What can hang from each mark
P: L S
S: E P
J: G
E: L S
L: E P
G: E N P
Q: G

Every row comes from one small tree of marks. The marks that hang from a mark follow it in brackets, in alphabetical order. Every link used is in the known rows. Which tree was each row made from?
Known rows
P[L S[E]]: 2.66; 0.30; 0.74; 1.39; 2.97; 3.28; -1.95; -1.92; 4.40; 0.10; 1.89; -1.03; 2.91; 1.32; 0.69; -0.74; 2.12; -0.95; 1.62
G[E[S[P]]]: 1.97; -1.56; -2.32; -1.50; 1.40; 0.57; 0.49; 2.64; 0.18; -0.02; 0.20; -1.35; -1.80; -1.00; 1.24; -2.90; -4.38; -0.81; 1.93
Q[G]: -3.24; -0.42; 0.46; -2.41; -0.25; 1.67; 1.72; 2.38; -0.97; 3.27; -1.75; 0.93; -0.77; -2.19; -0.20; 0.95; -1.87; 1.37; -1.67
P[S]: 1.84; 0.10; -0.01; -1.98; 1.45; 3.23; 0.28; -0.97; -0.59; 2.58; -0.74; -0.06; -0.22; 1.52; 0.75; -0.56; -1.76; -0.27; 2.90
J[G[N P]]: -1.75; 1.16; 0.68; -2.08; -4.38; -1.57; -0.95; 1.04; -4.32; 1.12; -1.61; 2.23; 3.54; -1.52; -0.37; 1.13; 1.96; 0.52; 0.54
E[L S[P]]: 1.90; -1.27; -0.95; -0.56; 0.89; 1.09; 2.45; -0.13; 1.98; 1.41; -1.38; -1.69; -2.21; 0.78; 0.57; -2.17; -3.49; -0.36; -1.65
J[G[E[L[P] S]]]: 1.36; 0.44; 0.05; -0.10; 0.73; -1.45; 3.11; 0.20; 2.27; -3.08; -1.85; -2.20; -2.26; 0.95; 0.07; 0.62; -2.62; -0.07; -4.09
L[E[S] P]: 0.76; -1.18; -1.04; -1.29; 2.14; -0.02; 1.90; 3.14; -2.12; 1.16; -0.57; -0.72; -4.87; -2.04; 0.36; -0.06; -2.08; -0.67; -1.32
L[E P]: -0.25; -0.78; 0.52; -0.77; 2.28; 0.42; 1.93; 4.86; -1.71; 0.59; -1.33; 0.67; -6.94; -3.05; 0.01; 0.77; -1.17; -0.08; 0.52
J[G[P]]: -0.08; 1.11; 1.27; -2.81; -2.43; -0.68; 0.67; 2.66; -2.93; 0.51; -1.39; 1.47; 1.12; -3.40; -0.25; 0.10; 0.02; 1.00; -1.44
J[G[E[L[P]] N]]: -1.54; 0.89; 1.04; 1.13; -0.80; -1.67; 1.71; 1.00; 1.32; -2.61; -3.01; -0.27; -1.56; 1.61; -0.44; 2.18; 0.60; 0.14; 0.04
P[L S]: 1.75; 0.52; 0.77; -1.06; 1.41; 2.97; -1.03; -3.21; 3.74; 1.60; 0.66; -0.44; 1.49; 2.51; 0.62; 0.04; 1.18; -0.86; 1.59
E[L]: 0.08; 0.14; 1.87; -1.95; 1.15; 0.89; 2.07; -0.16; 0.48; 1.83; -2.54; -0.58; -3.89; 1.30; 0.53; 1.02; -2.14; 0.82; -2.02
S[E P[L]]: 1.15; -1.11; 0.80; 1.31; 2.17; 2.09; -0.78; 2.88; 5.53; -0.52; 0.93; -0.27; 0.91; -2.35; 0.49; -2.19; 1.14; -0.60; 2.12
L[E P[S]]: 1.67; -0.38; -0.42; 0.96; 3.03; 2.27; 1.53; 2.03; -0.69; 0.66; 0.11; 0.19; -4.62; -1.07; -0.30; -0.23; -0.63; -0.74; 2.65
G[E[S] N P[L]]: 0.10; -0.55; -0.79; -0.33; -2.11; -2.62; -3.99; -3.56; -2.06; -0.80; 2.72; 0.05; 3.30; 2.51; 0.68; 0.11; 1.86; -0.88; 1.89
J[G[E[L] P]]: 0.65; 1.77; 1.60; -0.18; -1.00; -2.10; 1.08; 0.45; -0.95; -2.87; -0.29; -0.02; -1.15; -1.16; -0.36; 0.34; -0.63; 1.28; -3.39
J[G[E[S] N P]]: 0.00; 0.70; -1.39; -1.48; -3.46; -2.72; -2.01; -0.68; -4.98; -0.77; 0.44; -0.01; 4.25; -0.50; 0.41; 0.20; 0.24; -0.10; -0.43
J[G]: -0.46; 1.53; 1.16; -4.12; -0.51; 1.32; 1.46; 2.27; -0.18; 1.83; -3.16; 0.09; 0.17; -2.31; 0.59; 1.24; -1.11; 0.58; -2.80
L[P[S]]: 1.44; -0.68; 0.21; -0.37; 1.47; 2.47; 1.49; 1.41; 0.39; 0.52; -1.26; 0.67; -1.91; 1.43; -0.14; -0.62; -1.59; -0.52; 5.18

Which tree is each row?
-2.69; -0.34; 0.86; 0.52; -1.13; -1.41; -1.16; 0.61; 0.56; -1.46; 2.94; 1.45; 1.18; -1.96; -0.84; 0.29; 1.13; 1.38; -0.68 : Q[G[E P[L]]]
-2.45; -0.26; 0.94; 0.31; 1.23; -0.03; 2.13; 0.68; 0.97; -0.13; -0.89; -0.74; -3.19; -0.05; -0.34; 1.13; -2.54; 1.88; -3.76 : Q[G[E[L]]]
1.06; 1.51; 0.53; 2.98; -1.65; 0.16; -3.62; -2.98; 1.45; -1.48; 2.31; 0.90; 9.14; 0.32; -0.73; -0.19; 6.28; -0.69; 1.66 : J[G[N P[L S[E]]]]
0.38; -0.28; -0.08; 0.44; 2.18; 1.33; 0.20; 2.63; 3.52; 0.72; 1.02; -0.04; -3.38; -3.52; 0.22; -0.90; 1.24; -0.81; -0.68 : S[P[L[E]]]
0.04; 1.30; -0.72; -0.92; -0.75; -1.50; -0.01; -3.42; -0.45; -0.35; -1.87; -2.30; 1.58; 2.89; 0.86; 1.74; -0.62; -0.15; -4.46 : J[G[E[L S] N]]
0.84; -0.30; -0.06; 3.01; 1.24; 0.11; 0.21; -2.09; 0.81; -2.01; -0.53; -0.32; -1.99; 5.28; -0.32; 0.52; -0.13; -0.64; 5.43 : G[E[L[P[S]]] N]
-2.71; -1.97; -3.45; 0.60; -1.05; 0.16; -0.26; 1.26; -0.90; 1.33; 0.36; -0.14; 2.18; -0.71; -0.14; -1.50; -1.86; -0.19; 1.66 : Q[G[E[S[P]] N]]
3.03; 0.13; 0.83; 2.06; 3.55; 2.84; 0.29; -1.95; 2.02; 0.10; 0.02; -1.49; -0.12; 2.14; 0.35; -0.99; -0.67; 0.22; -0.31 : P[S[E[L]]]
-0.81; 0.16; 0.94; -0.25; 0.56; -0.60; -0.62; -1.32; -1.24; -0.13; -1.59; -0.59; -2.54; 2.93; 0.66; 1.72; -0.62; 0.35; 0.83 : G[E[L] N]
2.73; 0.00; -0.43; 0.31; 0.65; 0.25; -1.56; -0.13; -3.01; -1.18; 2.23; 0.67; -0.06; 0.44; 0.16; -1.81; -1.38; -0.01; 4.58 : G[E P[S]]
1.28; -1.26; -1.23; -1.62; 0.46; 1.33; 0.12; -0.36; 4.34; 1.36; 0.37; -0.99; 1.24; -0.01; 0.85; -2.09; -0.93; -1.32; -0.40 : E[S[P[L]]]
-1.37; 1.24; 0.20; -0.94; -3.12; -2.31; -1.91; 1.33; -4.40; -1.10; -0.43; 1.59; 2.31; -1.23; -0.06; 0.96; 1.21; 0.50; 1.19 : J[G[E N P]]
1.15; -0.08; -0.65; -1.91; 2.07; 0.40; -0.49; -1.68; 0.85; 2.11; 1.54; -1.70; -1.85; -0.88; 1.20; 0.77; 0.70; -0.92; -4.72 : P[L[E[S]]]
0.17; 1.87; 0.16; 0.71; -3.32; -0.14; -2.46; -4.44; 0.57; -0.01; 1.19; 1.21; 7.36; 1.45; -0.78; 0.55; 5.14; -0.71; 1.25 : J[G[N P[L S]]]
1.76; -1.16; -2.32; -1.24; 2.08; 1.35; 1.07; 3.09; -1.30; 2.36; 0.30; -1.05; -3.48; -3.58; 0.84; -2.23; -2.57; -1.00; -2.13 : L[E[S[P]]]
1.12; -0.15; 0.25; 3.43; -0.57; 0.41; -4.56; -3.43; 0.18; -0.47; 3.30; 1.20; 6.48; 1.97; -0.25; -0.82; 5.14; -0.93; 4.87 : G[N P[L S[E]]]
-4.41; -0.99; 0.41; 2.66; -0.30; -1.40; 1.82; 1.09; 0.39; -1.24; -1.65; 0.65; -2.85; 1.78; -1.27; 1.92; -0.20; 1.12; 0.84 : Q[G[E[L[P]] N]]
-0.05; 2.05; 1.24; -0.38; -1.09; -1.36; -0.31; 1.01; 0.07; -0.41; 1.51; 0.94; 0.06; -4.76; -0.62; 1.09; 3.71; 0.32; -5.26 : J[G[P[L[E]]]]
-1.02; 1.46; 1.25; 0.71; -2.70; -3.32; -0.56; -0.96; -2.53; -2.02; -0.76; 0.64; 1.12; 0.65; -0.53; 1.41; 1.21; 0.82; -1.76 : J[G[E[L] N P]]
0.24; 1.05; -0.48; 0.18; -2.77; -3.46; -0.84; -3.04; -3.16; -1.68; -0.02; -0.74; 2.77; 1.55; -0.03; 0.60; 0.46; 0.27; -3.54 : J[G[E[L S] N P]]
1.85; -0.36; 0.99; 1.18; 1.93; 1.78; 2.78; -0.98; 2.51; -0.37; -1.39; -0.31; -3.27; 3.24; -0.58; -0.39; -1.52; -0.10; 2.31 : E[L[P[S]]]
-3.08; 0.01; 0.59; 0.75; -0.67; -1.02; -0.09; 1.05; -0.47; 0.77; 2.79; 1.79; -0.70; -4.44; -1.36; 0.79; 2.88; 1.23; -4.16 : Q[G[P[L[E]]]]
0.44; -1.26; -2.30; 0.36; -0.33; -0.29; -2.61; -1.67; 2.71; -0.29; 1.30; -1.08; 2.26; 1.93; 1.03; -1.08; 0.41; -1.86; 2.99 : G[E[S[P[L]]] N]
-3.21; -0.39; 1.23; -0.25; -2.07; -0.66; -0.24; 0.17; 0.41; 0.87; 1.54; 1.99; 2.14; -2.13; -1.26; 0.38; 1.87; 1.36; -1.41 : Q[G[P[L]]]
0.90; -1.32; -2.01; 1.05; 0.30; -0.80; 0.01; -1.33; 0.40; -0.22; -0.18; -1.73; -0.86; 2.83; 0.80; -1.35; -2.26; -0.88; 0.57 : G[E[L S[P]] N]
-2.89; -0.71; 0.24; -0.20; -1.17; -0.94; 0.06; 3.33; -3.44; -0.27; 1.32; 1.78; -0.45; -2.90; -0.74; -0.21; -1.75; 1.91; 0.43 : Q[G[E P]]
-2.29; -0.59; -0.55; 4.52; 0.57; 0.31; 1.35; -1.87; 1.74; -1.41; -0.20; 0.21; -0.34; 3.90; -1.50; 0.91; 0.28; 0.36; 2.69 : Q[G[E[L[P[S]]] N]]
